Every row comes from one small tree of marks. Brackets hold a mark, then the marks that hang from it, in alphabetical order. Every link used is in the known rows. Which tree was each row made from?
(in the rows, 128 means zero)
Known rows:
{zibud lubop pebup {zipi geleni}}: [141, 143, 134, 130, 125, 134, 130, 128, 146, 113, 116, 137, 119, 138, 143,
 121, 138, 126,  85, 146, 126, 131, 106, 132, 114, 109, 139, 128, 131, 135,
 118, 149, 129, 130, 136, 125, 116, 114, 130, 131, 123, 139, 131,  85, 131,
 112,  98, 122, 120, 136, 138, 110, 146, 136, 128, 145, 135, 123, 132]
{semil {lubop geleni lafip} {pebup zibud} zipi}: [161, 153, 130, 137, 130, 132, 129, 128, 103, 115, 117, 136, 125, 131, 116,
 108, 142, 128, 124, 120, 137, 127, 118, 111, 123, 137, 149, 134, 130, 128,
 113, 126, 127, 145, 133, 123, 152, 117, 130, 144, 121, 130, 134, 133, 141,
 127, 135, 123, 120, 141, 134, 132, 141, 118, 123, 130, 140, 130, 139]
{semil zipi}: [143, 140, 137, 137, 126, 135, 128, 124, 133, 122, 120, 134, 102, 140, 130,
 115, 141, 128, 109, 122, 129, 131,  86, 130, 117, 112, 141, 131, 132, 131,
 116, 138, 137, 140, 137, 124, 135, 116, 120, 145, 125, 133, 133, 130, 123,
 113, 115, 123, 122, 137, 142, 114, 140, 118, 136, 129, 131, 128, 134]
{zibud {lubop lafip} {pebup geleni} zipi}: [151, 137, 135, 131, 131, 134, 129, 133, 138, 120, 115, 141, 116, 130, 133,
 122, 139, 133,  87, 145, 131, 130, 114, 130, 114, 135, 128, 133, 130, 134,
 117, 150, 132, 126, 136, 118, 125, 115, 127, 140, 127, 137, 140,  85, 132,
 124,  97, 115, 121, 141, 137, 102, 133, 127, 128, 129, 138, 125, 131]
{zibud pebup {zipi geleni}}: [142, 139, 134, 127, 124, 135, 129, 129, 146, 115, 115, 136, 117, 142, 142,
 119, 140, 125,  93, 145, 124, 131, 108, 131, 115, 114, 141, 130, 132, 135,
 116, 146, 131, 128, 139, 124, 132, 115, 125, 134, 123, 130, 130,  96, 128,
 113, 102, 121, 119, 135, 140, 112, 145, 130, 130, 143, 134, 120, 134]
{zipi geleni}: [142, 139, 135, 137, 125, 139, 130, 121, 145, 119, 119, 136, 115, 141, 142,
 113, 139, 128, 108, 121, 125, 132,  96, 131, 117, 111, 148, 131, 133, 136,
 114, 136, 133, 136, 139, 123, 130, 116, 123, 142, 121, 132, 128, 129, 125,
 114, 111, 119, 117, 134, 141, 110, 145, 122, 130, 142, 132, 129, 138]
{semil lubop pebup}: [151, 144, 129, 138, 127, 133, 130, 125, 122, 113, 122, 136, 115, 140, 137,
 107, 142, 127, 111, 121, 136, 129, 135, 127, 119, 104, 160, 132, 132, 130,
 114, 135, 132, 139, 129, 124, 142, 116, 121, 143, 119, 133, 135, 127, 135,
 112, 111, 125, 121, 136, 139, 150, 139, 112, 130, 133, 137, 129, 136]
{pebup geleni {zibud {lubop lafip}}}: [160, 141, 135, 138, 131, 139, 129, 126, 137, 124, 116, 140, 116, 120, 134,
 121, 137, 137, 108, 122, 131, 130, 102, 111, 114, 130, 133, 138, 134, 133,
 111, 131, 136, 142, 139, 117, 124, 115, 124, 151, 129, 137, 134, 121, 132,
 124, 131, 117, 120, 139, 137,  97, 136, 119, 128, 127, 138, 129, 132]
{pebup {geleni zipi} {zibud {lubop lafip}}}: [161, 144, 134, 138, 124, 141, 131, 126, 134, 125, 113, 138, 116, 124, 140,
 128, 138, 129, 111, 122, 125, 130, 130, 111, 125, 124, 136, 136, 136, 124,
 119, 135, 130, 144, 139, 119, 123, 117, 122, 144, 131, 136, 131, 135, 133,
 123, 133, 117, 122, 140, 136, 102, 133, 113, 127, 127, 132, 124, 136]
{lafip {lubop geleni} zipi}: [145, 137, 138, 140, 130, 140, 127, 124, 142, 115, 117, 141, 119, 134, 120,
 111, 138, 130, 110, 134, 134, 131, 134, 129, 121, 128, 152, 132, 129, 135,
 113, 138, 139, 140, 137, 127, 146, 117, 149, 142, 120, 132, 123, 136, 129,
 124, 118, 116, 119, 144, 138, 168, 141, 124, 130, 133, 135, 133, 142]
{lubop {geleni zipi} {lafip pebup}}: [113, 140, 132, 140, 126, 138, 135, 125, 133, 129, 114, 140, 117, 138, 121,
 116, 141, 128, 113, 127, 127, 135, 130, 132, 129, 138, 148, 129, 133, 127,
 126, 142, 131, 138, 140, 129, 144, 117, 133, 137, 127, 133, 123, 143, 130,
 131, 121, 111, 120, 143, 137, 127, 137, 109, 118, 138, 128, 128, 136]
{zibud {lubop lafip} pebup {zipi geleni}}: [141, 143, 135, 131, 127, 133, 130, 132, 141, 115, 112, 135, 127, 138, 139,
 120, 138, 128,  85, 144, 129, 132, 105, 133, 116, 137, 137, 129, 130, 136,
 118, 149, 129, 127, 138, 124, 124, 116, 117, 133, 123, 138, 131,  85, 134,
 125,  99, 118, 119, 141, 137, 103, 147, 135, 123, 145, 139, 126, 130]
{zibud {lubop {lafip {pebup geleni}}} zipi}: [121, 135, 132, 136, 132, 134, 131, 130, 138, 130, 114, 141, 116, 132, 136,
 123, 138, 131,  94, 132, 135, 133, 115, 128, 116, 143, 136, 129, 131, 134,
 113, 147, 133, 130, 135, 119, 122, 117, 129, 142, 130, 134, 136,  97, 132,
 130, 103, 113, 123, 141, 136, 127, 133, 124, 127, 130, 139, 126, 131]
{zibud {lubop {geleni zipi}}}: [143, 142, 138, 140, 122, 137, 133, 119, 138, 118, 120, 142, 109, 132, 123,
 119, 138, 126, 103, 121, 121, 132, 131, 131, 126,  98, 147, 129, 135, 126,
 128, 149, 130, 143, 138, 129, 121, 115, 147, 137, 125, 139, 127, 131, 128,
 113, 118, 119, 121, 140, 138, 111, 140, 115, 125, 134, 126, 131, 138]
{lubop geleni}: [141, 136, 136, 138, 130, 139, 129, 122, 137, 119, 122, 142, 110, 133, 116,
 110, 138, 132, 109, 120, 129, 133, 105, 130, 117, 109, 146, 133, 133, 133,
 119, 137, 136, 139, 140, 125, 137, 115, 145, 145, 123, 129, 132, 127, 125,
 116, 118, 120, 118, 138, 141, 106, 140, 118, 126, 134, 131, 134, 134]
{lubop {geleni zipi} {lafip {pebup zibud}}}: [123, 144, 132, 137, 126, 141, 134, 123, 133, 131, 111, 137, 120, 132, 120,
 121, 140, 129, 120, 129, 127, 134, 133, 115, 128, 136, 145, 136, 133, 126,
 125, 132, 133, 146, 143, 126, 144, 118, 130, 139, 129, 131, 122, 146, 134,
 129, 145, 115, 120, 143, 135, 123, 142, 114, 120, 137, 128, 126, 136]
{zibud {pebup geleni} zipi}: [151, 132, 134, 126, 131, 134, 129, 130, 143, 121, 116, 143, 106, 136, 135,
 122, 139, 129,  92, 145, 127, 130, 118, 129, 113, 114, 133, 135, 130, 133,
 115, 147, 133, 127, 137, 118, 134, 116, 134, 141, 127, 129, 138,  94, 127,
 114, 101, 120, 122, 133, 141, 111, 131, 123, 134, 128, 133, 119, 133]
{semil {lubop lafip} {pebup zibud} {zipi geleni}}: [161, 157, 129, 134, 124, 133, 130, 129, 108, 116, 115, 129, 133, 138, 142,
 114, 143, 126, 121, 120, 133, 128, 108, 111, 123, 137, 151, 132, 131, 128,
 108, 125, 124, 143, 132, 122, 145, 116, 109, 142, 121, 133, 131, 134, 143,
 127, 127, 121, 118, 137, 134, 136, 145, 119, 125, 137, 143, 125, 139]
{lubop lafip}: [141, 139, 135, 140, 130, 138, 129, 124, 138, 122, 118, 134, 112, 136, 128,
 110, 140, 132, 109, 118, 134, 132, 102, 131, 117, 136, 145, 133, 133, 135,
 118, 136, 138, 139, 139, 124, 142, 117, 108, 146, 124, 132, 131, 125, 124,
 126, 118, 116, 120, 141, 141, 105, 141, 115, 127, 135, 133, 135, 132]
{semil pebup}: [149, 140, 129, 131, 129, 135, 130, 124, 129, 117, 119, 136, 104, 140, 133,
 107, 141, 131, 108, 121, 133, 132, 115, 129, 116, 109, 164, 132, 131, 133,
 115, 136, 138, 139, 134, 122, 134, 116, 121, 144, 121, 131, 136, 126, 129,
 113, 116, 122, 120, 134, 141, 123, 141, 117, 132, 136, 132, 129, 133]
{lafip lubop pebup}: [114, 136, 132, 138, 129, 141, 131, 125, 145, 128, 117, 135, 119, 138, 134,
 116, 140, 135, 108, 135, 135, 132, 101, 128, 118, 119, 151, 134, 130, 134,
 116, 136, 141, 139, 133, 126, 143, 118, 127, 141, 123, 132, 128, 130, 128,
 123, 117, 118, 120, 141, 138, 180, 140, 120, 129, 136, 135, 131, 131]
{zibud lubop {pebup geleni}}: [150, 135, 132, 132, 131, 136, 128, 129, 144, 116, 119, 142, 107, 130, 137,
 120, 138, 135,  93, 139, 130, 130, 100, 128, 114, 103, 133, 139, 132, 133,
 119, 146, 133, 126, 135, 118, 117, 115, 140, 144, 121, 142, 138, 107, 130,
 112, 101, 120, 121, 136, 139, 111, 133, 123, 129, 131, 135, 125, 134]
{semil {lubop geleni}}: [142, 143, 136, 144, 129, 136, 129, 122, 134, 117, 125, 142, 119, 131, 120,
 109, 140, 131, 111, 121, 133, 129, 126, 127, 118, 103, 142, 133, 132, 132,
 119, 137, 133, 138, 133, 125, 147, 115, 143, 145, 119, 132, 131, 126, 132,
 115, 114, 123, 119, 138, 139, 134, 138, 115, 126, 131, 136, 134, 136]

Which tree is each row?
[160, 143, 130, 136, 124, 132, 135, 128, 115, 119, 116, 138, 117, 138, 143,
 119, 141, 124, 117, 118, 131, 128, 165, 124, 129, 126, 151, 130, 132, 123,
 117, 143, 124, 133, 132, 118, 146, 117, 117, 141, 125, 135, 138, 140, 137,
 126, 108, 115, 121, 137, 136, 143, 129,  99, 125, 127, 136, 122, 143] => {semil {lubop lafip} {pebup {geleni zipi}}}
[153, 144, 139, 140, 131, 140, 125, 124, 135, 115, 114, 138, 120, 124, 115,
 114, 137, 132, 108, 128, 136, 133, 132, 115, 119, 143, 143, 135, 132, 135,
 113, 130, 139, 146, 141, 125, 130, 115, 138, 143, 123, 138, 122, 127, 135,
 129, 138, 117, 118, 145, 135, 114, 145, 130, 127, 131, 137, 134, 138] => {pebup {zibud {lubop geleni {lafip zipi}}}}
[115, 137, 133, 140, 133, 138, 129, 126, 135, 122, 111, 140, 118, 139, 117,
 110, 141, 130, 112, 133, 138, 135, 133, 131, 121, 157, 149, 134, 130, 136,
 115, 138, 140, 136, 139, 126, 145, 118, 136, 141, 123, 132, 121, 136, 131,
 139, 117, 111, 119, 145, 136, 144, 139, 122, 123, 135, 136, 130, 140] => {lubop geleni {lafip pebup zipi}}
[122, 146, 133, 141, 132, 139, 132, 129, 128, 130, 114, 139, 132, 128, 118,
 117, 139, 129, 111, 134, 134, 132, 140, 112, 120, 143, 138, 132, 130, 131,
 114, 130, 132, 143, 135, 125, 153, 116, 132, 141, 127, 126, 127, 111, 137,
 130, 133, 119, 119, 143, 135, 147, 143, 124, 123, 132, 141, 130, 130] => {semil {lubop geleni {lafip {pebup {zibud zipi}}}}}
[169, 146, 128, 133, 121, 136, 134, 127, 120, 120, 116, 139, 115, 133, 146,
 122, 140, 124, 120, 124, 128, 127, 166, 106, 127,  98, 152, 135, 135, 121,
 114, 132, 124, 143, 130, 117, 138, 116, 129, 144, 126, 132, 135, 145, 138,
 112, 129, 124, 122, 132, 137, 147, 129, 103, 132, 124, 132, 116, 143] => {semil lubop {pebup {geleni zipi} zibud}}
[114, 139, 132, 138, 128, 139, 130, 128, 140, 122, 109, 134, 122, 146, 141,
 115, 139, 130, 111, 134, 135, 133, 123, 130, 121, 158, 149, 132, 130, 137,
 108, 136, 136, 133, 139, 125, 139, 118, 116, 138, 122, 135, 119, 136, 132,
 138, 113, 110, 117, 142, 137, 147, 145, 124, 126, 144, 136, 123, 141] => {lubop {lafip pebup {zipi geleni}}}
[152, 144, 135, 140, 131, 140, 127, 122, 139, 118, 121, 141, 115, 122, 118,
 116, 137, 134, 106, 124, 129, 132, 105, 115, 113, 103, 143, 137, 134, 133,
 118, 131, 136, 148, 140, 125, 122, 114, 149, 145, 123, 135, 129, 122, 130,
 111, 137, 124, 119, 139, 139, 101, 145, 126, 127, 133, 133, 134, 133] => {pebup {zibud {lubop geleni}}}
[123, 142, 133, 139, 132, 140, 128, 125, 140, 121, 111, 139, 115, 129, 120,
 116, 138, 132, 108, 137, 134, 134, 132, 112, 119, 123, 148, 138, 130, 135,
 115, 131, 140, 147, 138, 126, 122, 116, 154, 139, 122, 138, 119, 131, 135,
 122, 137, 121, 119, 143, 135, 145, 143, 131, 130, 132, 136, 128, 141] => {lafip {pebup {zibud {lubop geleni}}} zipi}
[123, 141, 131, 138, 129, 142, 128, 129, 139, 126, 108, 133, 117, 135, 130,
 115, 140, 133, 115, 135, 138, 133, 132, 114, 119, 155, 146, 138, 130, 134,
 111, 125, 144, 147, 139, 124, 143, 119, 111, 144, 125, 131, 119, 138, 133,
 135, 142, 116, 119, 142, 138, 147, 142, 123, 132, 132, 136, 125, 137] => {lubop {lafip {pebup zibud} zipi}}
[142, 143, 135, 136, 124, 135, 132, 126, 134, 114, 115, 141, 117, 133, 121,
 118, 140, 129,  98, 139, 125, 132, 128, 134, 127, 125, 138, 133, 133, 126,
 133, 151, 129, 134, 139, 128, 129, 116, 135, 133, 124, 142, 127, 119, 134,
 123, 112, 116, 120, 143, 136, 103, 139, 118, 116, 137, 131, 131, 136] => {zibud {lubop {geleni zipi} lafip} pebup}
[116, 136, 133, 139, 129, 142, 129, 126, 148, 123, 112, 136, 117, 142, 135,
 115, 140, 132, 109, 142, 139, 131, 131, 128, 119, 132, 155, 135, 128, 135,
 113, 138, 145, 140, 132, 125, 143, 119, 128, 137, 121, 133, 121, 137, 129,
 128, 117, 116, 120, 144, 139, 200, 141, 122, 134, 133, 135, 124, 141] => {lafip lubop pebup zipi}
[159, 147, 130, 130, 130, 134, 130, 128, 118, 116, 119, 141, 123, 129, 120,
 111, 141, 124, 111, 128, 134, 130, 155, 112, 118, 111, 157, 131, 131, 129,
 111, 130, 130, 146, 131, 124, 144, 115, 143, 140, 122, 125, 135, 110, 138,
 114, 131, 129, 120, 137, 136, 138, 143, 124, 129, 133, 137, 126, 136] => {semil {lubop geleni} {pebup {zibud zipi}}}
[124, 151, 131, 142, 125, 139, 130, 129, 122, 125, 112, 130, 135, 138, 142,
 121, 141, 129, 121, 128, 132, 128,  95, 110, 122, 145, 136, 134, 130, 130,
 111, 126, 127, 143, 134, 123, 147, 118, 110, 142, 124, 133, 125, 137, 139,
 131, 130, 120, 118, 139, 135, 152, 145, 122, 124, 138, 142, 123, 138] => {semil {lubop {lafip {pebup zibud}}} {zipi geleni}}
[123, 144, 130, 138, 125, 141, 133, 122, 138, 126, 114, 138, 115, 129, 123,
 123, 139, 129, 110, 133, 123, 134, 131, 115, 126, 105, 147, 135, 133, 126,
 125, 137, 131, 150, 139, 128, 121, 116, 148, 136, 127, 137, 122, 138, 134,
 116, 139, 120, 121, 140, 135, 131, 142, 120, 123, 137, 127, 125, 137] => {lafip {pebup {zibud {lubop {geleni zipi}}}}}
[124, 140, 133, 139, 129, 143, 128, 126, 145, 121, 111, 134, 111, 133, 133,
 118, 140, 132, 106, 140, 135, 134, 132, 113, 117, 121, 147, 137, 131, 134,
 113, 132, 144, 148, 135, 125, 120, 117, 129, 140, 122, 139, 120, 130, 133,
 121, 137, 122, 119, 141, 138, 154, 145, 129, 137, 133, 136, 123, 138] => {lafip {pebup {zibud lubop}} zipi}
[142, 140, 137, 140, 124, 138, 133, 121, 132, 122, 117, 140, 114, 135, 119,
 115, 139, 125, 113, 119, 125, 132, 132, 132, 128, 132, 146, 129, 134, 127,
 127, 144, 130, 139, 143, 128, 144, 117, 128, 138, 128, 132, 126, 140, 128,
 126, 121, 115, 120, 142, 138, 103, 139, 110, 121, 136, 127, 132, 137] => {lubop {geleni zipi} lafip}
[152, 147, 137, 140, 126, 140, 125, 126, 141, 114, 110, 132, 127, 133, 140,
 119, 138, 129, 107, 129, 132, 130, 124, 114, 118, 144, 144, 135, 132, 136,
 110, 130, 135, 145, 140, 124, 122, 115, 117, 140, 122, 139, 120, 129, 135,
 129, 132, 117, 117, 141, 136, 118, 150, 133, 130, 140, 139, 126, 141] => {pebup {zibud {lubop {lafip {zipi geleni}}}}}
[169, 147, 126, 130, 130, 133, 127, 131, 111, 122, 114, 136, 112, 128, 133,
 118, 141, 132, 113, 121, 133, 131,  96, 111, 116, 136, 143, 135, 133, 130,
 107, 130, 131, 143, 136, 116, 122, 116, 125, 147, 125, 138, 139, 124, 138,
 125, 127, 119, 122, 136, 134, 107, 134, 121, 131, 125, 138, 126, 136] => {semil {pebup geleni {zibud {lubop lafip}}} zipi}
[121, 144, 130, 135, 126, 140, 130, 127, 146, 125, 112, 135, 124, 134, 143,
 126, 138, 128,  99, 139, 126, 134, 109, 116, 116, 115, 146, 131, 132, 134,
 112, 134, 133, 144, 137, 124, 114, 115, 130, 136, 124, 132, 125, 104, 132,
 117, 126, 122, 118, 137, 137, 131, 150, 137, 130, 144, 135, 120, 132] => {lafip {pebup {zibud lubop {zipi geleni}}}}
[123, 140, 129, 137, 129, 143, 131, 126, 146, 131, 115, 133, 123, 130, 133,
 118, 139, 135, 114, 138, 134, 132, 102, 112, 117, 117, 149, 139, 131, 134,
 115, 126, 141, 148, 134, 124, 143, 119, 126, 145, 125, 130, 126, 134, 131,
 121, 140, 121, 120, 140, 138, 175, 143, 122, 130, 135, 135, 128, 131] => {lafip lubop {pebup zibud}}
[133, 137, 128, 135, 124, 143, 135, 126, 142, 135, 111, 138, 119, 130, 144,
 130, 139, 130, 118, 139, 125, 131, 132, 108, 126, 113, 144, 137, 134, 126,
 117, 133, 134, 143, 134, 120, 139, 117, 137, 142, 130, 131, 129, 149, 132,
 120, 135, 117, 123, 138, 136, 178, 131, 111, 132, 128, 130, 117, 138] => {lafip lubop {pebup {geleni zipi} zibud}}
[132, 140, 129, 136, 124, 143, 132, 125, 142, 131, 112, 138, 110, 130, 141,
 130, 138, 130, 110, 134, 124, 132, 130, 109, 124, 104, 140, 137, 134, 124,
 120, 138, 131, 145, 137, 119, 116, 116, 139, 141, 130, 138, 128, 138, 132,
 117, 132, 118, 122, 137, 137, 136, 132, 113, 131, 128, 130, 117, 138] => {lafip {pebup {geleni zipi} {zibud lubop}}}
[112, 139, 132, 139, 133, 138, 132, 125, 135, 128, 116, 140, 118, 134, 115,
 110, 138, 135, 111, 126, 136, 134, 102, 132, 117, 144, 146, 133, 130, 135,
 120, 137, 136, 136, 140, 126, 145, 118, 133, 143, 122, 130, 128, 128, 130,
 132, 119, 113, 118, 143, 138, 123, 140, 118, 118, 139, 135, 136, 132] => {lubop geleni {lafip pebup}}
[113, 142, 132, 142, 125, 135, 135, 125, 134, 126, 113, 138, 119, 135, 121,
 119, 140, 128, 106, 127, 127, 134, 129, 132, 127, 133, 146, 129, 133, 126,
 128, 147, 131, 140, 140, 131, 128, 117, 135, 134, 128, 139, 124, 133, 133,
 131, 118, 113, 120, 146, 135, 126, 140, 115, 115, 136, 131, 131, 135] => {zibud {lubop {geleni zipi} {lafip pebup}}}
[160, 146, 128, 132, 129, 136, 130, 125, 129, 115, 118, 135, 111, 130, 133,
 112, 140, 133, 107, 124, 133, 133, 114, 114, 115, 102, 162, 136, 133, 133,
 115, 129, 137, 149, 135, 122, 116, 115, 124, 143, 121, 136, 132, 121, 134,
 110, 134, 127, 119, 137, 139, 116, 144, 125, 131, 135, 134, 128, 131] => {semil {pebup {zibud lubop}}}
[116, 137, 134, 139, 131, 140, 129, 127, 143, 122, 114, 142, 121, 138, 121,
 113, 139, 133, 111, 141, 136, 132, 133, 127, 122, 133, 153, 133, 129, 136,
 114, 139, 141, 138, 133, 127, 147, 118, 153, 139, 120, 132, 121, 137, 132,
 130, 118, 112, 119, 145, 136, 193, 140, 124, 128, 134, 136, 129, 141] => {lafip {lubop geleni} pebup zipi}
[161, 136, 134, 131, 130, 139, 128, 127, 143, 129, 116, 140, 108, 127, 135,
 124, 137, 127, 106, 129, 127, 130, 122, 110, 113, 113, 137, 136, 133, 132,
 107, 132, 135, 142, 138, 117, 130, 115, 134, 148, 131, 124, 137, 109, 126,
 112, 128, 121, 122, 133, 140, 105, 134, 124, 139, 125, 132, 119, 132] => {pebup geleni {zibud zipi}}
[123, 131, 131, 137, 132, 139, 128, 128, 143, 125, 113, 141, 105, 140, 138,
 118, 140, 132, 109, 135, 134, 132, 133, 124, 117, 128, 144, 136, 131, 134,
 109, 139, 140, 132, 136, 118, 132, 117, 138, 146, 124, 133, 128, 136, 127,
 126, 109, 113, 121, 136, 138, 156, 129, 118, 138, 129, 134, 120, 143] => {lafip {pebup geleni} zipi}
[170, 143, 128, 129, 128, 134, 129, 130, 121, 120, 117, 141, 118, 129, 140,
 119, 141, 126, 110, 130, 133, 127, 156, 108, 116, 109, 149, 132, 132, 129,
 104, 131, 128, 141, 129, 116, 139, 114, 132, 146, 126, 126, 140, 109, 137,
 114, 123, 126, 122, 133, 138, 143, 132, 119, 137, 125, 139, 120, 137] => {semil lubop {pebup geleni {zibud zipi}}}
[121, 134, 129, 139, 131, 137, 131, 129, 139, 131, 115, 138, 113, 133, 134,
 117, 138, 137, 110, 127, 136, 133, 102, 127, 116, 144, 139, 136, 132, 135,
 112, 138, 135, 130, 138, 117, 139, 118, 122, 149, 127, 130, 134, 130, 128,
 134, 111, 111, 119, 138, 139, 126, 130, 112, 127, 130, 136, 129, 132] => {lubop {lafip {pebup geleni}}}
[140, 139, 134, 134, 129, 135, 129, 127, 140, 111, 121, 143, 112, 129, 118,
 110, 138, 134,  93, 139, 130, 133, 100, 132, 117, 103, 139, 137, 130, 135,
 126, 146, 134, 133, 137, 125, 124, 115, 150, 139, 119, 141, 131, 107, 131,
 112, 109, 122, 120, 140, 137, 106, 141, 127, 122, 138, 133, 133, 133] => {zibud {lubop geleni} pebup}
[121, 138, 130, 136, 126, 138, 135, 128, 136, 133, 112, 139, 111, 137, 140,
 126, 139, 128, 112, 127, 128, 132, 130, 127, 125, 137, 141, 132, 133, 126,
 120, 143, 130, 133, 138, 120, 138, 118, 119, 140, 130, 131, 131, 143, 129,
 131, 114, 110, 122, 138, 138, 132, 129, 104, 124, 130, 130, 121, 138] => {lubop {lafip {pebup {geleni zipi}}}}
[114, 137, 133, 140, 132, 140, 129, 128, 141, 124, 110, 135, 112, 144, 131,
 112, 140, 133, 110, 133, 139, 135, 132, 130, 119, 156, 148, 133, 130, 136,
 112, 136, 143, 138, 136, 126, 143, 117, 111, 141, 124, 133, 123, 134, 128,
 138, 119, 113, 120, 144, 138, 151, 139, 120, 130, 134, 136, 127, 138] => {lubop {lafip pebup zipi}}
[151, 137, 134, 133, 132, 134, 128, 132, 138, 116, 117, 139, 114, 127, 135,
 119, 138, 136,  95, 137, 134, 130,  99, 129, 115, 130, 130, 138, 132, 134,
 118, 145, 132, 125, 136, 118, 125, 115, 128, 145, 124, 143, 137, 107, 133,
 127, 102, 115, 120, 140, 137, 103, 133, 121, 125, 131, 138, 129, 133] => {zibud {lubop lafip} {pebup geleni}}
